Known rows, with every step that occurs
vupuf/soped/revag/vukirub/tusigu: [-46  -8  14 -23  -9  23 -19  75  27 -45  -6  -8  30 -31 -19  29 -14 -25
  11 -10  -2 -26  21  -6  32  42   1  -5]
revag/vukirub: [-11  13  28 -27   5  -2  17  10  49   2 -14 -14 -31 -13 -18  -4   0 -10
 -10 -12 -15  15   3 -12  -1  13   1  35]
revag/lolav: [-21   8  28   1  28 -16  -8 -20   9  -6   5  -3   7   0  13 -43  28 -13
 -16   5   7  17  32   3 -31 -11 -10  22]
soped/revag/gidi: [ -5  11   7 -10 -15  21   8  -4  12   5   2  -3   9  14 -28  29   6  15
 -20 -24 -14  -3   2  15  11  37   1  24]
gidi/revag/vukirub: [ -9  25  31 -27   8  17  30  30  37 -20 -17  -1 -38   1 -51  25 -42  -3
 -19 -20 -11  10  -1  -4  13   1  -3  18]
lolav/revag/kuri: [ 25 -20  12  -7  -1  17  35 -16  14  10   9   1   4   3  17  -4   7   8
 -10  27  -9  -2  -4 -11 -28   9   0 -18]
vupuf/kuri/revag: [ -5 -14   1  17  18 -13  11  -5  -3  15 -44 -21  -1 -12  -4  -4  14   8
  -5  -4  19 -10 -16   8   1  13  12  11]
lizuk/revag: [  0  25  -1 -11 -12  17   9   0  14  -7  12  10  18  11  -9  18  12  15
  -3  10 -14   8   3   9 -16  15 -10 -15]
luforen/vupuf: [  1   2 -17 -11  -1 -14   1 -11  24  -7   6  14 -12  -7   3  -8  -6   1
   3 -13 -16  28  10  -8 -10 -24  14  -3]
vupuf/luforen/duzad: [ 21  12   5  31  -5   4 -21 -27  39  22 -10 -16   6 -20  12  -8 -10  33
  -9 -11  -1   1  -3 -20  17  34 -15  23]
kuri/vupuf/luforen: [-10  25 -30   6 -33   2 -15 -19  -3  20  -5 -17 -10   0  18 -21  40   5
  11  -2 -16  -2   1 -11  27 -22   1  38]
soped/revag/lolav: [-14  10  29  17  17   1  -6  -3 -11 -22  37  19  25  16 -10 -15  13   6
 -11  24   6  20  44  22 -26  -5 -12   1]
soped/revag: [ -6  19   5   2  -7   6  10   6   0  -7  11  19  19  14 -25  26   0  23
  -2  12 -20  16  25  15 -11  22  -5  -9]
soped/revag/vukirub/tusigu: [-39   0  36 -26  -1  21   3  50  39 -38   0   5  22 -16 -28  27 -10  -9
  -9   6  -9   3  18  10  36  33   3   8]
lolav/revag/lizuk: [-13 -19  12 -21  36  -8  19  -9   0   7  27  -3  -2  -5  20   5   7   0
  -3  12   9 -19  12 -11 -38 -12   5  -4]
revag/kuri/vupuf: [ 17   8  -8 -16  -6 -18   4 -31  -6  26 -22  -5  -6  12  17 -36  23 -20
   4  24 -14  13 -12   8  -4 -15 -11  -9]
lolav/revag: [  0  -1   2  -7  -1  11  24 -11  20  -1  14  -4  -1  -3   0  16  14  15
  -3  18 -18  -9   4 -13 -18  14   9   0]
soped/revag/kuri/vupuf/luforen/duzad: [ 57   3  -5  44 -25  14 -24 -30 -10  25  20   4  19  10  12 -17 -16  28
  12  40   3   5 -13  10  34  11 -23 -17]
duzad/luforen/vupuf/kuri/revag: [ 21 -30 -22  30  -5 -15   4 -22 -24  20  -3  -2 -31  -4   7   7  -9  21
   3 -16  17  10 -49   3  30 -18  31  26]
gidi/revag: [-10  30   8 -13   6   8  20  11  11 -12 -24   8  -6  12 -34  26 -24  11
 -18 -16 -14   6   9   7  -1   2  -8  -5]
vupuf/kuri: [-20  -9   9  -1  14 -10 -11 -22  13   7 -36 -17  25 -12   8  -9  -6   3
   0 -14  -7  15  10  20   9  24  -2  16]
vupuf/soped: [-17  11 -20 -12  -4  -9 -15  13  10   1 -27 -16   8 -17   4   1  11 -11
  10 -27 -10 -16  16 -18 -20  21  -8  -5]
duzad/luforen/vupuf: [ 14   1 -21   0 -20 -13   1 -29   1  12  21  15 -29   6   9   9  -8  17
  -2 -18 -20  32 -21  -9  11 -17  16  26]
lizuk/revag/kuri/vupuf: [ 30  15 -12 -12 -22   7   2 -21 -14  10  11   8  12  25  13 -19  20 -10
  10  42  -9   8 -19  19  -3 -15 -17 -37]
kuri/revag: [  1  14  -3   3   9 -14  28   5   5  14 -27  -7 -24  -1 -15   3  34  11
 -13   3   8 -11 -14 -13 -23   5  10   7]
lizuk/revag/vukirub/tusigu: [-36   6  29 -37  -5  31   0  43  51 -40   0  -3  22 -20 -10  17   2 -16
 -10   7  -3  -6  -4   3  30  28  -2   2]
gidi/revag/kuri/vupuf/luforen: [ 18  18 -17   7 -29  29  10  -2 -20   9 -15  -1 -12  20   4 -12  -8   6
  -6   2  -3  -1 -12  -3  29 -41 -13   4]
luforen/vupuf/soped: [ -3  -6 -40  -9 -11 -13 -22  14  11 -14  -2   1  -4 -23  11  -6 -10 -16
  24 -32  -8  -1  15 -24 -14 -17   9 -18]
duzad/luforen/vupuf/kuri: [  7 -26 -15  13 -12 -12 -18 -39  -7  13   5   2  -5  -4  19   0 -28  15
   8 -24  -8  35 -23  14  36  -8  17  30]
vukirub/revag/kuri/vupuf/soped: [  6 -22 -20  13  -9  -6 -21  -2 -24  -1 -35 -14  18   1  32 -16  14 -40
  23   2 -11 -40   2 -13  -8  15   6 -33]
duzad/luforen/vupuf/soped: [  8  -5 -43   3 -30 -11 -21  -5 -11   6  13   4 -22  -9  15  12 -12   0
  17 -37 -12   4 -17 -24   7 -10  11  10]
duzad/luforen/vupuf/soped/revag: [ 15  -4 -41  18 -40   6 -18  11 -33 -11  47  26  -3   7  -7  40 -27  19
  24 -19 -12   7  -4  -6  13  -2   9 -10]

Rows
[-20   3 -28 -11  11 -25 -34  16 -53   4  24   0  13   5   5   4   6 -25
  38  10  11 -30  21  11 -11 -21 -12 -32] : kuri/vupuf/soped/revag/lizuk
[ -9  17  22   6  12  11  -8 -10   0 -24  37  10  24  13   7 -24  25  -3
 -12  22  11  12  23  14 -31 -10 -18  -6] : lizuk/revag/lolav
[  1  -9   3 -19 -10  25  21 -19  31  11   4 -26 -11  -3  -2  20  18   7
 -22 -17 -13 -27 -19 -13   7  30  17  32] : lolav/revag/gidi
[ 15  14 -25 -13 -14   2  -6  15 -30  -2 -31  -6  -7  11  -7  -6 -21 -30
  14  -2  -2 -21 -10   0   7 -20 -18 -41] : gidi/revag/kuri/vupuf/soped
[-18 -30  11   1  58 -30   6  -3 -23  24 -31 -22   0 -13  17 -13   7  -6
  -4  -9  45 -21 -10   9 -20 -12   7   7] : vupuf/kuri/revag/lizuk
[  6 -47 -12  15  33 -33  -1 -21 -43  30  11  -2 -30  -5  27  -4 -17   8
   2 -19  43   0 -43   3   6 -44  25  21] : duzad/luforen/vupuf/kuri/revag/lizuk
[-41   2  -7 -24 -22   6 -35  59   3 -37  -1 -15  17 -24 -16  14   2 -44
  31  12  -6 -31   7   3  57  15   3 -10] : kuri/vupuf/soped/revag/vukirub/tusigu
[ 13 -39   4  46  17 -19 -13 -31 -36   5  21  -2 -25   0  22 -34   2   3
  -6  -2  42  16 -29   8  14 -43  25  36] : duzad/luforen/vupuf/kuri/revag/lolav
[-48  -1  35 -40   9   4   0  34  60 -24 -32 -17   5 -32  -5   0   6 -27
 -15 -11  -8  -1   4  -9  30  26   6  29] : revag/vukirub/tusigu
[ 23   8  -6   0 -17  -1   5 -16 -27  10  11  17  12  28  -5  -9  10  -2
  11  44 -15  15   2  27   1  -8 -12 -30] : soped/revag/kuri/vupuf
[ 54  15   0  30 -11  16 -13 -25  -1  20 -15  -7  -8   6   3 -15 -41  15
  -4  14   8  -4 -29  -1  44  -8 -25 -13] : gidi/revag/kuri/vupuf/luforen/duzad
[-20   1  14 -13  32 -12   6   7 -18   4  24  19  20  11  -5  16  -6   8
  -1   5   7   6  31  17 -33  -4 -11 -13] : soped/revag/lizuk
[-13  -3   6 -13  48 -32  25   8 -13  25 -14  -9 -24  -3   4  -6  28  -3
 -13  -3  33 -22  -8 -13 -43 -21   5   3] : kuri/revag/lizuk
[  0  21  23 -24  -9  26  18  18  40 -14  19   0 -14  -1 -25  16  -4   0
  -5   3 -10   9  -5  -1  -1  14  -5   9] : lizuk/revag/vukirub
[-26 -13  37  30  35  -3 -12 -18   6 -27  -3   1  22   3  20 -24  25 -16
 -18   2   2  -7  40  -2 -33  13  11  12] : vukirub/revag/lolav
[ 19  -1  13   0  -5  13  22  -1  -4   3   6  24  26  19  -8   4  -7  16
  -9  20 -11  22  16  17 -23  17 -15 -26] : soped/revag/kuri
[ 39 -23 -32  16 -39  14  -6   6 -38   1  40  31   2  13  11  19 -34  13
  18  -9  -4  13 -12  -6   0  -8   0 -27] : duzad/luforen/vupuf/soped/revag/kuri
[ 16  11  16 -14   8  16  34   5   5  -2 -30  13   0  18 -18   8 -32   6
 -24  -5  -5  13  -1   6 -13  -2 -17 -21] : gidi/revag/kuri
[ 45 -20   5  57  -6  10 -29 -42   5  20 -18 -14  16  -4  42 -25  -6   6
   5  18  -1 -23 -18 -15  27  28   1  -6] : vukirub/revag/kuri/vupuf/luforen/duzad
[  3  10  21 -11  10  -6  38  26  33   8 -20 -18 -56 -11 -31   2  20  -4
 -16  -3  11  -9 -23 -23  -7   3  16  30] : kuri/revag/vukirub
[-11  11 -18   4 -16   8 -11  30 -12 -14   5   6  26   0 -18  29  -3   7
  18  -8 -11 -13  28   1 -14  29  -9 -24] : vupuf/soped/revag
[ -7   5  20  19  31 -18  12  -3  -7   0  -2  -7 -19   1   1 -37  49  -7
 -22  15  32  -8   5  -8 -39 -21   4  17] : kuri/revag/lolav
[  3  -5 -38   6 -22   5 -18  31  -8 -30  30  23  13  -6 -12  22 -26   3
  30 -13  -8   4  28  -5  -7  -8   8 -38] : luforen/vupuf/soped/revag
[ 20  21  -2 -16  -5   2  17 -10 -18   5 -25   6 -14  24 -14  -8 -18 -13
  -5  17 -10   9 -14  17  11 -28 -16 -25] : gidi/revag/kuri/vupuf
[  2 -22 -31   2  -1 -13 -23  14 -53   0  60  27  -4   5  14  29 -34   6
  24 -23  13  -4   3  -5  -9 -28   5 -15] : duzad/luforen/vupuf/soped/revag/lizuk
[-13 -22  26  32  41 -18  -7 -14 -15   1 -18 -21   6  -8  12 -45  26  -9
 -12   8  43  -5   4  14 -13 -12   5  21] : vupuf/kuri/revag/lolav
